Each row was made from one path, in order. Every step used is in the known rows, and no mark comes twice. Write each row's path.
Known rows
fevat -> zovo -> kapa: [-0.56  0.18 -0.15 -0.48 -0.30  0.40 -0.11 -0.73  0.18  0.23 -0.06  0.11
 -0.11  0.14  0.07 -0.30 -0.07  0.01  0.16  0.06 -0.25]
masuv -> fulun -> kapa: [-0.11  0.21  0.02 -0.15 -0.45  0.27 -0.20 -0.49 -0.06  0.31 -0.43 -0.41
 -0.07  0.02  0.31 -0.23  0.40  0.18  0.40  0.04  0.34]
fevat -> zovo -> masuv: [-0.51 -0.16 -0.31 -0.45 -0.41  0.31 -0.22 -0.57  0.08  0.11 -0.25  0.13
 -0.08  0.29  0.13  0.06 -0.04  0.14  0.25 -0.15 -0.12]
kapa -> fulun: [-0.23 -0.05  0.08 -0.52  0.12  0.26 -0.31 -0.52 -0.47  0.15 -0.22 -0.22
 -0.05  0.44  0.18 -0.09  0.11  0.06  0.01 -0.15 -0.03]
lono -> fulun -> kapa -> zovo -> masuv -> fevat: [-0.48  0.01 -0.04 -0.02 -0.41  0.42 -0.16 -0.50 -0.25  0.20 -0.29 -0.10
 -0.04  0.07  0.31  0.48 -0.08 -0.15  0.29 -0.21  0.16]
fevat -> masuv -> zovo -> kapa: [-0.48  0.16 -0.14 -0.35 -0.39  0.24 -0.10 -0.53 -0.13  0.14 -0.31  0.04
 -0.33  0.11 -0.12 -0.35  0.06  0.09  0.29 -0.08  0.01]
fulun -> masuv -> zovo -> kapa: [-0.58  0.08 -0.08 -0.34 -0.47  0.31 -0.18 -0.38 -0.18  0.21 -0.37  0.06
 -0.43  0.16 -0.07 -0.22  0.12  0.13  0.21 -0.08  0.07]
kapa -> masuv -> fevat -> zovo: [-0.64  0.17  0.29 -0.42 -0.49  0.36 -0.03 -0.58 -0.50  0.25 -0.05 -0.03
  0.47  0.30  0.47  0.15 -0.27 -0.17  0.20  0.12 -0.29]
zovo -> kapa -> fulun -> lono: [-0.43  0.17 -0.05 -0.42 -0.09  0.23 -0.15 -0.87 -0.19  0.12 -0.50 -0.16
 -0.07  0.20  0.16 -0.07  0.27  0.23  0.57 -0.08  0.22]
kapa -> zovo -> masuv: [-0.36 -0.22 -0.17 -0.31 -0.21  0.33 -0.30 -0.39 -0.07  0.23 -0.27  0.07
 -0.33  0.18  0.24  0.10 -0.09  0.04 -0.07 -0.32  0.02]
zovo -> kapa -> fulun -> masuv: [-0.37 -0.11  0.00 -0.40 -0.37  0.38 -0.13 -0.69 -0.32  0.04 -0.57 -0.14
 -0.22  0.45  0.03 -0.14  0.14  0.15  0.09 -0.20  0.25]
kapa -> zovo -> fevat -> masuv -> fulun -> lono: [-0.29  0.13  0.04 -0.12 -0.48  0.13 -0.10 -0.78 -0.46  0.13 -0.58 -0.23
  0.05 -0.08  0.35  0.07  0.18  0.27  0.88  0.04  0.45]
masuv -> fevat -> zovo: [-0.61  0.19  0.20 -0.38 -0.50  0.36 -0.05 -0.44 -0.32  0.13  0.02  0.10
  0.45  0.21  0.49  0.17 -0.32 -0.18  0.26  0.23 -0.27]
lono -> fulun -> masuv -> zovo: [-0.52  0.11  0.05 -0.32 -0.60  0.11 -0.15 -0.01 -0.72 -0.04 -0.47 -0.12
 -0.18  0.24  0.10  0.25 -0.06  0.16  0.40 -0.03  0.19]
fevat -> masuv -> fulun -> kapa: [-0.06  0.23 -0.02 -0.14 -0.59  0.23 -0.05 -0.68 -0.07  0.15 -0.54 -0.43
  0.02  0.06  0.25 -0.32  0.35  0.18  0.51  0.00  0.41]
kapa -> masuv -> fevat: [-0.47  0.06  0.32 -0.06 -0.24  0.40 -0.17 -0.51 -0.59  0.35 -0.27 -0.18
  0.17  0.17  0.35  0.18  0.00 -0.17 -0.02 -0.03  0.03]
fevat -> zovo: [-0.48  0.16  0.08 -0.57 -0.39  0.27 -0.08 -0.44 -0.16  0.09  0.00  0.08
  0.30  0.27  0.41 -0.08 -0.27 -0.02  0.15  0.22 -0.32]
lono -> fulun: [-0.25  0.23 -0.25 -0.20 -0.05  0.20 -0.18 -0.45 -0.20 -0.10 -0.23 -0.28
 -0.11  0.04  0.04  0.30 -0.13  0.07  0.30  0.02  0.08]
lono -> fulun -> kapa -> zovo -> fevat: [-0.26 -0.05 -0.05 -0.52 -0.13  0.33 -0.29 -0.60 -0.30  0.31 -0.05 -0.16
 -0.19  0.16  0.39  0.11  0.01  0.07  0.39 -0.02 -0.06]
zovo -> masuv -> fulun -> kapa: [-0.17  0.07 -0.17 -0.13 -0.50  0.29 -0.25 -0.58  0.05  0.32 -0.52 -0.37
 -0.20  0.05  0.20 -0.15  0.48  0.26  0.48 -0.13  0.40]
fevat -> masuv: [-0.11  0.10 -0.05 -0.25 -0.37  0.18  0.06 -0.67 -0.14 -0.19 -0.43 -0.06
  0.11  0.20  0.13 -0.34 -0.13  0.05  0.16  0.04  0.13]

Which path is each row?
[-0.37  0.18  0.13 -0.09 -0.35  0.15 -0.20 -0.69 -0.50  0.30 -0.63 -0.35
  0.03 -0.04  0.30  0.07  0.35  0.29  0.65  0.01  0.42] => kapa -> masuv -> fulun -> lono
[-0.16  0.36 -0.20 -0.30 -0.30  0.25 -0.06 -0.60  0.09  0.00 -0.38 -0.41
 -0.05  0.10  0.19 -0.01  0.15  0.12  0.42  0.02  0.21] => lono -> fulun -> kapa
[-0.31 -0.13 -0.19 -0.35 -0.33  0.34 -0.23 -0.49  0.07  0.25 -0.35 -0.04
 -0.31  0.21  0.28  0.01  0.03  0.07  0.05 -0.33  0.09] => fulun -> kapa -> zovo -> masuv
[-0.15 -0.09 -0.02 -0.42 -0.32  0.23 -0.03 -0.78 -0.34 -0.02 -0.26 -0.02
  0.01  0.23  0.25 -0.21 -0.18  0.05  0.31 -0.02  0.02] => kapa -> zovo -> fevat -> masuv
[-0.45  0.00 -0.01 -0.58  0.01  0.27 -0.31 -0.56 -0.47  0.27 -0.21 -0.17
 -0.29  0.40 -0.04 -0.16  0.20  0.09  0.18 -0.26 -0.08] => masuv -> zovo -> kapa -> fulun
[-0.43  0.21  0.21 -0.08 -0.34  0.39 -0.08 -0.66 -0.50  0.29 -0.36 -0.38
  0.18  0.16  0.31  0.24  0.08 -0.13  0.23 -0.07  0.15] => lono -> fulun -> kapa -> masuv -> fevat
[-0.16  0.18  0.28 -0.29 -0.37  0.30 -0.17 -0.32 -0.33  0.39 -0.20 -0.28
 -0.06  0.04  0.60 -0.08 -0.06 -0.08  0.04 -0.06  0.12] => masuv -> fulun -> kapa -> zovo
[-0.51 -0.11  0.07 -0.02 -0.34  0.44 -0.23 -0.37 -0.30  0.26 -0.22  0.07
 -0.05  0.08  0.36  0.39 -0.13 -0.18  0.08 -0.18  0.08] => kapa -> zovo -> masuv -> fevat
[-0.51  0.01  0.18 -0.36 -0.62  0.13 -0.18  0.07 -0.68  0.07 -0.45  0.01
 -0.16  0.28  0.21  0.02 -0.01  0.14  0.22  0.01  0.14] => fulun -> masuv -> zovo
[-0.51  0.07  0.27 -0.46 -0.31  0.09 -0.26 -0.09 -0.85  0.35 -0.30 -0.17
 -0.11  0.31  0.20 -0.06  0.07  0.08  0.08 -0.09 -0.09] => kapa -> masuv -> zovo
[-0.24 -0.12  0.06 -0.44 -0.20  0.34 -0.35 -0.55 -0.38  0.46 -0.07 -0.16
 -0.21  0.12  0.44  0.00  0.13  0.10  0.38 -0.02  0.01] => masuv -> fulun -> kapa -> zovo -> fevat
[-0.64  0.13  0.22 -0.35 -0.71  0.39  0.02 -0.48 -0.38  0.06 -0.15  0.10
  0.44  0.29  0.47  0.21 -0.31 -0.13  0.29  0.19 -0.13] => fulun -> masuv -> fevat -> zovo
[-0.31  0.06 -0.12 -0.18 -0.49  0.28 -0.05 -0.47 -0.30 -0.19 -0.58 -0.20
 -0.12  0.21  0.07  0.23 -0.09  0.15  0.25 -0.03  0.34] => lono -> fulun -> masuv
[-0.43  0.15  0.30 -0.10 -0.36  0.41 -0.11 -0.61 -0.47  0.37 -0.35 -0.29
  0.20  0.19  0.39  0.09  0.12 -0.14  0.10 -0.04  0.11] => fulun -> kapa -> masuv -> fevat
[-0.14 -0.09 -0.15 -0.37 -0.31  0.22 -0.05 -0.83 -0.21 -0.09 -0.34 -0.03
  0.01  0.23  0.11 -0.27 -0.02  0.16  0.42  0.04  0.08] => zovo -> fevat -> masuv
[-0.48 -0.05  0.05 -0.05 -0.42  0.45 -0.19 -0.44 -0.21  0.28 -0.28 -0.02
 -0.03  0.10  0.39  0.32 -0.04 -0.16  0.16 -0.18  0.13] => fulun -> kapa -> zovo -> masuv -> fevat
[-0.13 -0.08 -0.05 -0.05 -0.43  0.20 -0.24 -0.68 -0.49  0.19 -0.40 -0.28
 -0.09 -0.01  0.10 -0.09  0.23  0.24  0.62  0.00  0.34] => zovo -> fevat -> masuv -> fulun
[-0.28  0.22  0.00 -0.03 -0.50  0.11 -0.06 -0.73 -0.33  0.03 -0.68 -0.24
  0.09 -0.09  0.26 -0.01  0.24  0.29  0.82  0.08  0.51] => fevat -> masuv -> fulun -> lono
[-0.40  0.02 -0.04 -0.58 -0.09  0.24 -0.20 -0.69 -0.48  0.16 -0.29 -0.19
 -0.23  0.43 -0.08 -0.22  0.16  0.09  0.26 -0.28 -0.02] => fevat -> masuv -> zovo -> kapa -> fulun
[-0.07  0.14 -0.07 -0.20 -0.56  0.24 -0.10 -0.76 -0.11  0.21 -0.50 -0.42
 -0.03  0.07  0.23 -0.28  0.40  0.24  0.64  0.00  0.39] => zovo -> fevat -> masuv -> fulun -> kapa
[-0.30 -0.13  0.11 -0.40 -0.37  0.32 -0.15 -0.53 -0.49 -0.02 -0.57 -0.17
 -0.06  0.49  0.17 -0.04  0.07  0.14  0.04 -0.15  0.26] => kapa -> fulun -> masuv
[-0.39 -0.13 -0.16 -0.11 -0.50  0.26 -0.36 -0.49 -0.29  0.33 -0.33 -0.17
 -0.14  0.03  0.12  0.14  0.21  0.23  0.49 -0.14  0.20] => fevat -> zovo -> masuv -> fulun
[-0.47  0.01  0.24  0.04 -0.55  0.43 -0.09 -0.35 -0.42  0.08 -0.42  0.00
  0.12  0.15  0.35  0.26 -0.07 -0.11  0.12  0.07  0.26] => fulun -> masuv -> fevat
